Each row was made from one walk, in order. Every step used is in the known rows, and no mark comes twice. Write each row's walk.
Known rows
futef neso finutag tigu: [ -0.9   6.7  34.7  -3.6  38.8 -17.3 -26.6  -4.9  10.3  25.4  15.5  11.6
 -11.9   9.4   8.1  18.3]
poborug loza: [ 44.7  10.6   2.0  -3.8   4.0 -21.5   0.9  10.3  -0.5  13.6  -2.0  13.9
  -7.2  -4.4   0.7  -3.9]
finutag loza: [-12.8   9.9  10.7  15.0  -2.2  -5.5 -38.5   4.0  -3.6  15.8  21.7   5.2
 -12.0  25.5  48.2 -24.8]
poborug loza finutag neso futef: [  7.2  15.1  23.8   2.9  -7.7   9.5  -1.8  41.1  -3.2  17.8  18.1  14.2
  -2.5  10.8 -16.5  33.8]
futef neso: [ 12.7   3.8  35.3   0.8  46.4 -43.9 -32.5   7.4   3.0  40.9 -16.2  10.5
 -48.5  14.2 -44.4   6.4]
futef neso finutag: [ 14.6   9.1  47.4  -3.4  36.7 -27.0 -35.8 -13.1   5.9  29.8  -7.9  12.0
 -18.0   3.3 -29.4  -3.9]
loza tigu finutag: [ -0.2  20.6   5.6  11.4  -7.6  15.5  18.3 -24.8  37.2  25.5  30.8   7.9
 -16.5  35.5   3.8  -2.0]
loza finutag: [ -2.6  20.9  23.5   4.6   1.3  14.7  12.7 -29.8  26.5  31.1  21.5   8.5
 -15.8  25.6  14.4  32.7]
futef neso poborug loza finutag tigu: [ 17.3  16.1  21.5  -3.7  31.5 -39.9 -30.7  29.8   2.9  29.9  -4.7  15.8
  -4.5 -12.2  -7.2  90.0]
loza finutag poborug: [ -9.7  31.1   4.1  -8.5 -32.7  15.7  14.4 -52.6  15.9  38.2  31.7  14.7
 -15.9  12.8  39.0  77.1]
futef neso finutag loza: [ -7.7   6.9  41.9   5.3  31.1 -17.7 -57.9   2.2  -1.0  11.4   5.5  10.3
  -5.2  13.4   7.3  -4.1]
futef neso poborug: [ 22.1  17.4  39.7  -2.9  34.5 -63.1 -47.1  10.7  -3.1  61.1 -31.7  11.5
 -35.3 -14.0 -56.7  28.9]
finutag loza tigu: [-31.1  10.7   4.8  17.6  -5.6   2.5 -19.0   2.9  13.6   9.5  39.9   1.8
 -12.7  42.2  61.9  -0.4]
tigu finutag: [ 23.8  20.4  10.2   9.8  -8.3  12.0  -4.6 -21.0  17.7  31.4  10.8  12.8
 -11.5  15.6 -17.1 -38.5]
loza tigu finutag poborug: [ -7.3  29.1 -10.3   0.6 -34.9  16.8  19.4 -43.0  28.5  32.1  38.3  12.7
 -16.6  26.0  20.8  35.6]
tigu finutag neso poborug: [-17.6  27.1  27.2  11.6 -17.4   7.8 -40.9 -13.4   4.6  58.3   9.4  13.7
 -10.6 -24.7 -35.4 -14.0]
neso finutag: [ 21.1  20.0  33.4  -4.4  -6.5   3.7  -4.8 -47.1  13.0  27.8  12.7   9.2
   4.0  -0.9   7.7 -41.1]

Which walk is each row?
[14.9 13.4 -6.4 -0.2  2.8 14.9 21.8  7.8 17.1 -2.3 37.6 14.3 12.8 13.1
 57.3 64.1] => poborug loza finutag tigu
[ 15.3  29.1  -0.9 -19.9 -43.0   7.7   9.4 -51.5   7.1  12.3  31.1  17.1
  18.9 -12.2  44.9  42.5] => neso finutag poborug loza tigu
[-4.1 13.1 -0.8  7.0 -7.5 13.2  0.1  8.4 17.0  5.3 29.4 13.9 -0.5  4.7
  4.0 22.4] => poborug loza tigu finutag neso
[ 28.5  19.5  21.1   0.3  23.5 -43.7 -35.7  25.2   6.6  31.6 -16.5  16.0
  -8.1  -9.5 -43.0  55.4] => futef neso poborug loza tigu finutag
[-23.0  19.3  22.3  14.7 -15.5  18.1   4.2  14.4  20.7  40.8  33.8   7.2
 -25.1  39.0 -34.4  -8.0] => loza tigu finutag neso futef
[29.1 16.0  5.4 -0.5  0.5  5.7 12.4  1.2 13.4  1.9 14.8 14.5  5.2  7.5
 20.9 41.4] => poborug loza finutag
[ 15.1  15.6   6.8   7.4 -15.3   8.6   7.8  43.5   7.1  10.9  21.9  13.3
  -1.2  21.9 -26.3   7.2] => poborug loza tigu finutag neso futef
[  6.6  16.7  18.3 -15.2   6.9 -22.3 -21.8 -20.2   3.3  15.4  10.8  18.0
  -6.3  -3.3   3.5  63.7] => futef neso finutag poborug loza tigu
[ 29.9  29.2 -19.8  -6.8 -41.8  12.0  -1.2 -25.3  -0.1  18.5  17.9  22.8
   5.1  -6.5  12.9  23.4] => tigu finutag poborug loza
[ -5.5  25.6  18.6   8.7 -18.0   5.7 -40.8   1.9  -0.2  42.2   8.3  17.3
   2.4 -32.1 -30.8   0.9] => tigu finutag neso poborug loza
[ 26.8  18.5  31.7  -3.5  30.6 -47.7 -37.9  22.3   0.1  34.5 -22.4  16.3
 -11.1 -15.6 -36.4  71.8] => futef neso poborug loza finutag
[ 28.4  29.4   3.7  -4.5 -11.7 -15.4  -3.2   5.6   8.0  31.5  12.9  14.4
  20.2 -21.8  28.7  73.3] => neso poborug loza finutag tigu
[ 27.0  28.9   3.1 -21.6 -41.0   3.1  -2.8 -49.6  -4.0  16.5  19.6  19.3
  19.4 -23.1  37.7  25.2] => neso finutag poborug loza
[ 26.9  23.8 -19.5 -20.5 -37.1 -19.2   2.5 -24.2 -12.5  27.8  10.7  19.5
 -13.8 -16.6  27.5  48.8] => finutag poborug loza
